Each row was made from one path, in order. Every step used is in the known rows, and no mark comes twice. Write each row's path.
Known rows
g-t-y-u: [ 2.157,  1.055,  0.519,  1.431, -0.725,  2.173,  0.585, -1.231,  1.400,
 -0.098, -0.741,  0.384,  0.624, -1.564, -0.207, -1.362,  0.416,  0.169,
  0.038, -0.804, -0.470, -0.019,  0.707,  0.372, -0.849]
n-h-t: [ 1.252,  1.251,  0.877, -0.152,  0.894, -2.162, -0.905, -0.359,  0.052,
 -0.866, -0.706,  0.119,  0.511,  0.531,  0.004, -0.583, -0.012,  0.688,
  0.247, -0.470,  1.078, -0.496,  1.575,  0.074, -0.839]
x-u-t-n: [ 1.076,  0.965,  0.925, -1.649,  0.876, -0.482, -0.558, -0.335,  0.207,
  0.827, -0.472, -0.685,  1.280, -1.199, -0.561,  1.552, -0.027, -0.125,
  0.721,  0.001, -1.873, -1.164,  1.530, -0.558, -0.005]
y-u: [ 0.650,  0.365,  0.601,  0.693, -0.109,  1.102,  0.576, -0.158,  0.079,
  0.410, -0.300,  0.029, -0.038, -1.458,  0.352, -0.046, -0.406, -0.068,
 -0.113,  0.193, -1.017,  0.003, -0.907,  0.167,  0.375]
g-u: [ 0.203,  0.467,  0.021,  0.352,  0.577,  0.112, -0.607, -0.338, -0.523,
  0.240, -0.242, -0.102,  0.434, -1.680,  0.762, -0.358,  0.704, -0.155,
  0.582, -0.107,  0.742, -0.553,  0.191,  0.434,  1.229]
n-h-u-t: [-0.082,  1.443,  1.327, -2.350,  0.912, -1.575,  0.165, -0.753,  0.160,
 -0.396, -0.216,  0.100,  1.300, -1.892,  0.377, -0.039,  0.258,  0.597,
  0.403,  0.278, -2.353, -1.866,  2.364,  0.643, -0.423]
n-h-t-x: [ 1.512,  1.037,  0.935,  1.285,  1.115, -1.720, -1.145, -0.630,  0.167,
  0.010, -0.410, -0.445, -0.111,  0.017,  0.063, -0.794, -0.075,  0.229,
  0.079, -0.182,  2.613, -0.097,  1.962,  0.504, -0.316]
t-n: [ 1.096,  0.029,  0.059, -0.494, -0.291, -1.579, -1.699, -0.155, -1.063,
 -0.065,  0.043, -0.502,  0.054,  0.457, -0.246,  1.078, -0.237, -0.130,
  0.511,  0.216, -0.246,  0.390,  0.515, -0.249, -0.034]
h-n-u-t-y: [ 1.417,  1.810,  0.631, -1.511,  0.231,  0.169, -0.617, -0.713,  1.651,
 -0.971, -0.229, -0.005,  1.620, -1.043,  0.089, -0.809,  1.039,  0.635,
  0.468, -0.518, -2.313, -2.590,  2.241,  0.251, -0.725]
u-t: [-0.352,  0.244,  0.385, -1.260, -0.080,  0.933, -0.276, -0.538,  1.267,
 -0.143,  0.153, -0.046,  0.557, -0.422, -0.180, -0.094,  0.768,  0.064,
  0.116, -0.212, -2.196, -0.814,  1.505, -0.559, -0.318]
u-t-n-h: [ 1.524,  0.880,  1.059, -1.999, -0.188, -3.286, -1.744, -0.738, -0.823,
 -0.575, -0.030, -0.465,  0.987,  0.340, -0.559,  0.946,  0.444,  0.292,
  0.932,  0.358, -2.437, -0.840,  3.392, -0.424, -0.533]
x-u: [ 0.359,  0.700,  0.462,  0.141,  1.248,  0.159,  1.297,  0.359,  0.021,
  0.830, -0.718, -0.149,  0.689, -1.291, -0.168,  0.596, -0.523, -0.009,
  0.101, -0.068,  0.305, -0.609, -0.571,  0.236,  0.328]
g-t-u-e: [ 0.368, -0.376,  0.663,  1.048,  0.446,  1.985, -1.274, -0.587,  0.498,
 -1.319, -0.092, -1.084,  0.667, -1.450,  0.778,  0.439,  0.123, -0.466,
  0.501, -0.285,  6.201,  1.502,  0.737,  2.388, -0.125]
h-g-t: [-0.158,  1.141, -0.212, -1.512,  0.312, -0.457, -1.357, -0.914,  1.272,
 -0.855, -0.361,  0.002,  0.251,  1.115,  0.385, -0.383,  0.508,  0.802,
  0.737, -0.930, -0.727, -0.649,  1.207,  0.690, -0.622]
x-u-t-y: [ 1.461,  1.257,  0.851, -0.246,  0.447,  1.647,  2.118, -0.464,  1.630,
  0.358, -0.618,  0.211,  1.562, -2.271, -0.819, -0.388,  0.480,  0.062,
 -0.062, -1.039, -1.899, -1.751,  1.398, -0.232, -0.548]
h-n-u-t: [-0.023,  1.449,  0.676, -2.416,  0.914, -0.386, -1.687, -0.406,  1.294,
 -0.607, -0.111, -0.411,  1.317, -0.554,  0.607,  0.037,  0.853,  0.594,
  0.783,  0.256, -2.240, -2.303,  1.889,  0.230, -0.100]
y-u-t-n-h: [ 2.149,  1.306,  1.665, -1.266, -0.212, -2.215, -1.158, -0.918, -0.771,
 -0.143, -0.347, -0.442,  0.970, -1.214, -0.198,  0.926,  0.026,  0.277,
  0.793,  0.548, -3.359, -0.843,  2.495, -0.284, -0.137]
n-h: [ 0.705,  0.615,  0.609, -0.153,  0.182, -2.738,  0.115, -0.025, -1.016,
 -0.296, -0.252,  0.098,  0.451,  0.217, -0.164, -0.020,  0.006,  0.419,
  0.295,  0.261,  0.089, -0.316,  1.298,  0.298, -0.185]
t-u: [ 0.711, -0.231,  0.268,  0.557,  0.175,  1.112, -0.190,  0.019, -0.395,
  1.259, -0.017, -0.316,  0.241, -1.700,  0.370,  0.311,  0.261, -0.052,
  0.058, -0.088,  3.073,  0.105, -0.127,  0.704,  0.562]
n-h-g-t: [ 0.565,  1.738,  0.362, -1.681,  0.548, -3.142, -1.261, -1.046,  0.295,
 -1.374, -0.572,  0.134,  0.645,  1.339,  0.219, -0.438,  0.539,  1.207,
  1.036, -0.629, -0.682, -1.054,  2.522,  1.065, -0.806]
h-t-n-u: [ 1.215,  1.197,  0.493, -0.367,  1.451, -1.090, -2.817, -0.370,  0.155,
 -0.087, -0.408, -0.864,  0.809, -1.082,  0.574,  0.613, -0.114, -0.041,
  0.844, -0.184,  0.832, -0.183,  0.863, -0.234, -0.504]

Which path is each row?
[ 1.643,  0.612,  0.380, -0.589,  0.373, -1.011, -2.485, -0.489, -0.046,
 -0.654, -0.415, -0.482,  0.112,  0.765, -0.038,  0.565, -0.242,  0.107,
  0.424, -0.504,  0.567,  0.238,  0.781, -0.551, -0.705]	h-t-n
[-0.738,  0.837,  0.529, -1.172,  0.946,  0.904, -0.546, -0.418,  1.369,
  0.235,  0.198, -0.472,  1.239, -2.346,  0.420, -0.102,  0.910, -0.142,
  0.450,  0.216, -1.899, -1.327,  1.593, -0.308, -0.050]	n-u-t
[ 0.570,  0.455,  0.490,  1.581,  1.454,  0.627,  1.056,  0.074,  0.115,
  1.762, -0.416, -0.736,  0.044, -1.744, -0.097,  0.274, -0.628, -0.441,
 -0.060,  0.246,  2.018, -0.321, -0.146,  0.722,  0.916]	t-x-u
[ 1.001,  0.733,  0.483, -1.425,  0.204, -0.572, -2.533, -1.018, -0.375,
  0.142, -0.029, -0.619,  1.023, -1.544,  0.413,  0.626,  1.182, -0.256,
  1.203, -0.072, -1.678, -0.930,  2.274, -0.416,  0.821]	g-u-t-n
[ 1.126,  0.599,  0.367, -0.396, -0.844,  1.421,  0.856, -0.809,  1.594,
 -0.439,  0.076,  0.393,  0.893, -1.021, -0.693, -0.999,  0.983,  0.080,
 -0.177, -0.903, -2.188, -1.130,  1.934, -0.547, -0.974]	u-t-y
[-0.405,  0.752,  0.133, -0.258,  0.949, -0.262, -0.550, -0.337, -0.289,
 -2.824,  0.003, -0.784,  0.404, -1.172,  1.625,  0.440, -0.101, -0.141,
  0.953, -0.675,  1.991, -0.414, -0.081,  2.600,  0.947]	h-g-u-e
[ 1.936,  2.014,  1.375, -2.592,  0.006, -3.009, -1.275, -1.071, -0.402,
 -0.781, -0.349, -0.408,  0.895, -0.604,  0.229,  1.025,  0.022,  0.893,
  1.114, -0.124, -4.878, -1.857,  2.533,  0.273, -0.210]	y-u-t-n-h-g
[ 1.742,  0.222,  0.861,  2.213, -0.759,  2.166,  2.074, -0.282,  0.429,
 -2.241, -0.186, -0.294,  0.372, -2.278,  0.287, -0.151, -0.855, -0.621,
 -0.362, -0.465,  1.551,  0.761, -0.755,  1.800, -0.391]	t-y-u-e
[ 1.139,  2.194,  0.822, -0.027,  2.008, -2.465, -0.168, -0.915,  0.414,
  0.479, -1.053, -0.617,  0.688, -0.484,  0.091, -0.091, -0.136,  0.788,
  1.019, -0.413,  1.273, -1.320,  2.337,  1.776,  0.114]	n-h-g-t-x-u
[-0.099,  0.724,  0.418, -0.863,  0.466,  1.052, -0.882, -0.853,  0.703,
  0.047, -0.047, -0.106,  0.963, -2.084,  0.586, -0.496,  1.418, -0.124,
  0.635, -0.284, -1.223, -1.348,  1.762, -0.126,  0.856]	g-u-t
[ 1.923,  1.041,  1.235,  0.405,  1.084, -1.109, -1.107, -0.327, -0.374,
  0.293, -0.686, -0.191,  0.782, -1.192,  0.415, -0.276,  0.284,  0.678,
  0.296, -0.622,  4.069, -0.393,  1.403,  0.648, -0.211]	n-h-t-u
[ 1.318,  1.479, -0.268, -0.661, -0.358,  0.063, -0.251, -1.197,  1.701,
 -1.367, -0.482,  0.417,  0.616,  0.583, -0.159, -1.273,  0.752,  0.869,
  0.441, -1.717, -0.771, -1.010,  1.608,  0.739, -1.283]	h-g-t-y
[ 3.350,  1.954,  1.411,  1.408,  0.010, -0.456,  0.873, -0.816,  0.549,
 -0.742, -1.133,  0.566,  0.797, -1.490, -0.149, -1.394, -0.161,  0.711,
 -0.162, -1.060, -0.134, -0.748,  1.054,  0.238, -1.131]	n-h-t-y-u
[ 0.712,  0.596,  0.152, -0.487,  0.773, -1.537, -1.757, -0.038, -0.965,
  0.515,  0.091, -0.907,  0.762, -1.309,  0.393,  1.176, -0.141, -0.297,
  0.896,  0.580, -0.094, -0.084,  0.608,  0.054,  0.171]	t-n-u
[ 1.610,  1.411,  0.422, -2.015,  0.200, -5.143, -1.772, -0.394, -1.673,
 -1.065, -0.214, -0.364,  0.366,  1.376,  0.038,  1.179, -0.315,  0.928,
  1.112, -0.197, -1.719, -0.942,  1.898,  0.671, -0.288]	t-n-h-g
[ 0.152,  0.492,  0.459,  0.538,  0.679,  1.547, -1.163, -1.168,  0.772,
  1.061,  0.200, -0.689,  0.373, -2.563,  0.626, -0.718,  1.306, -0.550,
  0.494,  0.103,  0.311, -1.057,  2.168,  0.260,  1.380]	g-u-t-x
[ 0.186,  1.208,  1.351, -0.909,  1.141, -1.123, -0.117, -1.039,  0.243,
  0.596,  0.061, -0.493,  0.658, -2.345,  0.423, -0.250,  0.095,  0.131,
  0.222,  0.573, -0.811, -1.490,  2.735,  1.110,  0.049]	n-h-u-t-x
[-0.010,  0.929,  0.900, -1.055,  1.110,  1.069,  0.983, -0.138,  1.242,
  0.721, -0.496, -0.199,  1.215, -1.794, -0.358,  0.462,  0.230,  0.028,
  0.154, -0.229, -1.636, -1.493,  0.994, -0.302,  0.056]	x-u-t
[-0.796,  0.065,  0.396,  0.732,  1.144,  0.467, -0.024,  0.250,  0.088,
 -1.713,  0.233, -1.222,  0.756, -2.058,  1.081,  0.726, -0.557, -0.787,
  0.455,  0.435,  2.776,  0.629, -0.233,  1.887,  0.057]	n-u-e
[-0.944,  0.044,  0.698, -0.387,  0.889,  0.678,  0.510,  0.006, -0.106,
 -2.229,  0.058, -0.726,  0.347, -1.847,  1.179,  0.834, -1.205, -0.507,
  0.052,  0.289,  2.195,  0.430, -0.802,  2.477, -0.141]	h-u-e
[-0.372,  1.467,  0.180, -2.191,  0.691,  0.157, -1.030, -1.037,  0.983,
 -0.613, -0.099, -0.102,  0.878, -1.467,  1.020, -0.346,  1.392,  0.536,
  0.942, -0.952, -2.716, -2.398,  1.872,  0.395,  0.767]	h-g-u-t
[-0.149,  0.724,  0.605, -0.456,  1.168, -0.781, -1.202,  0.246,  0.046,
 -2.797, -0.014, -1.136,  0.799, -0.296,  1.235,  0.836, -0.607, -0.053,
  0.717,  0.534,  2.495, -0.339,  0.080,  2.417,  0.140]	h-n-u-e
[ 1.565,  0.503,  1.516,  1.006,  1.167, -0.575, -0.886, -0.213, -0.353,
 -2.073, -0.488, -0.927,  0.821, -1.338,  0.836,  0.394, -0.422,  0.042,
  0.347, -0.493,  6.479,  0.700,  1.120,  2.295, -0.404]	n-h-t-u-e
[ 0.614,  0.388,  0.989,  0.843, -0.030,  2.538,  0.016, -0.963,  1.478,
  1.173,  0.132, -0.591, -0.120, -2.431,  0.234, -0.417,  0.194, -0.464,
 -0.161,  0.360, -1.466, -0.462,  1.096,  0.076,  0.567]	y-u-t-x
[ 0.739,  1.138,  0.450, -0.296,  0.211,  1.492,  0.576, -0.676,  1.720,
 -0.014,  0.104, -0.040,  1.589, -2.877, -0.054, -0.888,  1.115, -0.087,
  0.170, -0.545, -2.023, -1.551,  1.939, -0.211, -0.730]	n-u-t-y
[ 0.346,  0.600,  0.988, -0.637, -0.221,  2.062,  0.393, -0.703,  1.331,
  0.160, -0.123, -0.042,  0.512, -2.008,  0.152, -0.136,  0.330, -0.038,
 -0.036,  0.018, -3.114, -0.847,  0.689, -0.417,  0.060]	y-u-t
[ 2.687,  1.337,  0.847,  1.516, -0.196,  2.269,  0.794, -0.770,  1.527,
 -0.482, -0.859,  0.457,  0.429, -1.728, -0.010, -1.431, -0.193,  0.276,
 -0.476, -1.279, -0.119, -0.413, -0.217, -0.127, -0.931]	h-t-y-u
[ 2.074,  0.719,  0.482,  1.553, -0.869,  1.712,  1.763, -0.426,  0.442,
  0.056, -0.433,  0.431,  0.321, -2.000, -0.152, -0.849, -0.118,  0.027,
 -0.395, -0.572, -1.171, -0.278, -0.480,  0.191, -0.241]	t-y-u
[ 1.260,  0.424,  0.557,  0.605,  0.812,  1.611, -1.256, -0.296,  0.647,
  0.646, -0.471, -0.263,  0.321, -1.448,  0.550, -0.284,  0.263,  0.194,
 -0.002, -0.827,  3.957,  0.002,  0.088,  0.338, -0.042]	h-t-u
